Known rows, with every step that occurs
bopa sefa fazomob: [-0.10 -0.30  0.11  0.13 -0.27 -0.57  0.34  0.23  0.49 -0.21  0.03 -0.23
  0.35 -0.23 -0.21  0.16]
gagan miga: [-0.10  0.19 -0.03 -0.14 -0.24 -0.07 -0.39  0.51  0.17  0.18  0.14  0.09
  0.09 -0.10  0.04 -0.42]
bopa sefa miga zonupu: [-0.43 -0.17  0.20  0.35 -0.37 -0.11  0.13  0.04  0.14 -0.04  0.07 -0.17
 -0.05 -0.22  0.07  0.12]
gagan zonupu fazomob: [-0.02  0.01 -0.14 -0.28 -0.02 -0.10 -0.01  0.28  0.02  0.16 -0.17 -0.32
  0.23  0.07 -0.01 -0.17]
fazomob miga: [-0.16 -0.07  0.22  0.09  0.00 -0.03 -0.31  0.17  0.04 -0.08 -0.17  0.11
  0.32 -0.05  0.02 -0.33]
gagan zonupu fazomob miga: [-0.02  0.02  0.01  0.05  0.33 -0.12 -0.25  0.33 -0.09 -0.02 -0.32 -0.46
  0.25 -0.01  0.15 -0.14]
gagan zonupu sefa bopa: [ 0.17  0.17  0.12  0.24 -0.08 -0.15 -0.08  0.65  0.18  0.47 -0.26 -0.03
  0.17  0.05  0.00 -0.01]
miga zonupu: [-0.29  0.11  0.24 -0.45 -0.29  0.13 -0.04  0.20  0.05  0.15 -0.21 -0.02
 -0.21  0.08  0.01 -0.08]
bopa sefa: [ 0.13 -0.36  0.12  0.15 -0.38 -0.13  0.22  0.29  0.31  0.02  0.04  0.05
  0.39 -0.13 -0.03  0.02]
fazomob miga zonupu sefa: [ 0.05  0.50  0.34  0.16  0.14  0.27 -0.05  0.16  0.00  0.26 -0.26  0.13
 -0.18  0.08  0.16  0.11]
bopa sefa miga zonupu fazomob gagan: [ 0.03 -0.50 -0.10  0.21  0.09  0.10  0.25 -0.60 -0.24 -0.41  0.27 -0.31
 -0.16 -0.15  0.03  0.32]
zonupu fazomob: [ 0.24 -0.02 -0.19 -0.28 -0.25  0.11  0.11 -0.22  0.07  0.18  0.09 -0.03
  0.25  0.07 -0.22 -0.25]
sefa miga zonupu fazomob gagan: [-0.18 -0.23 -0.12 -0.17  0.17  0.22 -0.02 -0.71 -0.38 -0.31  0.24 -0.07
 -0.30 -0.03 -0.07 -0.03]
gagan zonupu: [-0.36 -0.04  0.13 -0.22 -0.05 -0.25 -0.14  0.63  0.12  0.11 -0.26 -0.01
  0.28  0.04  0.08 -0.21]
zonupu sefa: [ 0.19  0.27  0.02  0.11 -0.21  0.12  0.21  0.11  0.27  0.41  0.11  0.59
  0.30  0.05 -0.13 -0.23]
miga zonupu sefa bopa: [ 0.28  0.31  0.23 -0.02 -0.29  0.23  0.00  0.18  0.13  0.52 -0.26 -0.04
 -0.33  0.12 -0.04  0.16]
sefa fazomob gagan: [-0.20 -0.35  0.03 -0.29  0.20 -0.36 -0.01 -0.20  0.10 -0.53  0.10  0.16
  0.07 -0.02 -0.29 -0.05]
miga zonupu sefa: [ 0.05  0.45  0.22 -0.12 -0.18  0.30  0.21  0.11  0.12  0.47 -0.11  0.27
 -0.19  0.13  0.02  0.07]
miga zonupu fazomob gagan sefa bopa: [ 0.70 -0.34 -0.31 -0.15  0.22  0.23  0.03 -0.45 -0.38 -0.22 -0.28 -0.35
 -0.30  0.28  0.11  0.54]

Rows
[ 0.47 -0.18 -0.33 -0.29  0.36  0.28  0.22 -0.51 -0.37 -0.28 -0.17 -0.05
 -0.16  0.29  0.18  0.42] => miga zonupu fazomob gagan sefa
[-0.22 -0.22 -0.16  0.13  0.32  0.02 -0.01 -0.41 -0.31 -0.46  0.00  0.33
 -0.08  0.06  0.19  0.21] => fazomob gagan sefa miga zonupu
[-0.59  0.14  0.17 -0.06 -0.24 -0.01 -0.13 -0.09 -0.01  0.05  0.05  0.10
 -0.18 -0.12 -0.04 -0.22] => sefa miga zonupu
[ 0.03 -0.09  0.04  0.07  0.37 -0.03  0.05  0.29 -0.08  0.01 -0.03  0.44
  0.17  0.11  0.11  0.01] => fazomob gagan zonupu sefa
[ 0.33 -0.40 -0.25 -0.33  0.12  0.17  0.06 -0.46 -0.20 -0.24  0.20  0.13
  0.14  0.09 -0.20 -0.15] => zonupu fazomob gagan
[-0.11  0.28  0.11  0.08  0.06 -0.11  0.10  0.60  0.19  0.43 -0.10  0.25
  0.29  0.08  0.09 -0.09] => gagan zonupu sefa
[-0.12  0.02  0.11 -0.40  0.15  0.17 -0.43  0.30 -0.28 -0.23  0.06 -0.02
 -0.47  0.01  0.22  0.03] => fazomob gagan miga zonupu
[-0.07  0.16  0.20 -0.24  0.31 -0.07  0.26 -0.20  0.00 -0.15  0.02  0.19
 -0.36  0.09 -0.12  0.35] => miga zonupu sefa fazomob gagan
[-0.06 -0.17 -0.06  0.26 -0.31  0.04  0.31 -0.32  0.04  0.01  0.19 -0.46
 -0.09 -0.18  0.01  0.20] => bopa sefa miga zonupu fazomob
[-0.08 -0.20  0.18 -0.10  0.15 -0.39 -0.05  0.33  0.07 -0.54  0.08 -0.52
 -0.43 -0.20  0.15  0.50] => bopa sefa fazomob gagan miga zonupu
[ 0.29  0.35  0.38  0.31 -0.02  0.22 -0.22  0.22 -0.01  0.27 -0.40 -0.17
 -0.27  0.07  0.08  0.18] => fazomob miga zonupu sefa bopa
[ 0.02  0.18 -0.38  0.12  0.02  0.11  0.20 -0.53 -0.14  0.03 -0.01 -0.11
 -0.05  0.10  0.10  0.13] => gagan sefa miga zonupu fazomob
[-0.38 -0.06 -0.03  0.45  0.45 -0.15 -0.03  0.04 -0.13 -0.08  0.25  0.55
  0.25 -0.09  0.06 -0.14] => fazomob gagan zonupu sefa miga
[-0.17  0.52  0.24 -0.19 -0.05 -0.12  0.30  0.06  0.29  0.24 -0.14  0.05
 -0.26  0.07 -0.17  0.23] => miga zonupu sefa fazomob
[ 0.41  0.20  0.10  0.07  0.08  0.24 -0.37  0.27 -0.19  0.17  0.06  0.01
 -0.58  0.05  0.17  0.24] => fazomob gagan miga zonupu sefa bopa
[-0.27  0.14 -0.08 -0.14 -0.16  0.14  0.01 -0.46 -0.10  0.11  0.10 -0.21
 -0.22 -0.03 -0.12 -0.12] => sefa miga zonupu fazomob
[ 0.79 -0.50 -0.51  0.09  0.18  0.08  0.06 -0.46 -0.24 -0.29 -0.04 -0.09
  0.21  0.18 -0.04  0.26] => zonupu fazomob gagan sefa bopa
[-0.18 -0.03 -0.33  0.40 -0.06 -0.19  0.05 -0.17  0.08 -0.07  0.10  0.44
  0.48 -0.03  0.01 -0.21] => gagan sefa miga
[ 0.22 -0.02 -0.07  0.05  0.08  0.12 -0.15 -0.16 -0.07 -0.01 -0.04 -0.18
  0.26  0.00 -0.06 -0.28] => zonupu fazomob miga
[ 0.35 -0.13 -0.36 -0.23  0.16  0.11 -0.30 -0.11 -0.18 -0.17  0.38 -0.04
 -0.01 -0.01  0.02 -0.22] => zonupu fazomob gagan miga
[ 0.10  0.45 -0.09 -0.42 -0.13  0.21 -0.21  0.20 -0.09  0.26  0.02 -0.47
 -0.40  0.03  0.13 -0.04] => gagan miga zonupu fazomob
[-0.29  0.03  0.22  0.05  0.15 -0.44 -0.19  0.12  0.20 -0.29 -0.15 -0.15
  0.22 -0.11 -0.16 -0.16] => sefa fazomob miga
[-0.21  0.27 -0.05  0.48 -0.13  0.01  0.14 -0.23  0.21  0.34  0.37  0.66
  0.35 -0.11 -0.19 -0.38] => zonupu sefa miga
[-0.29 -0.35  0.03  0.57 -0.39 -0.26  0.14  0.00  0.27 -0.06  0.32  0.14
  0.44 -0.31 -0.09 -0.18] => bopa sefa miga
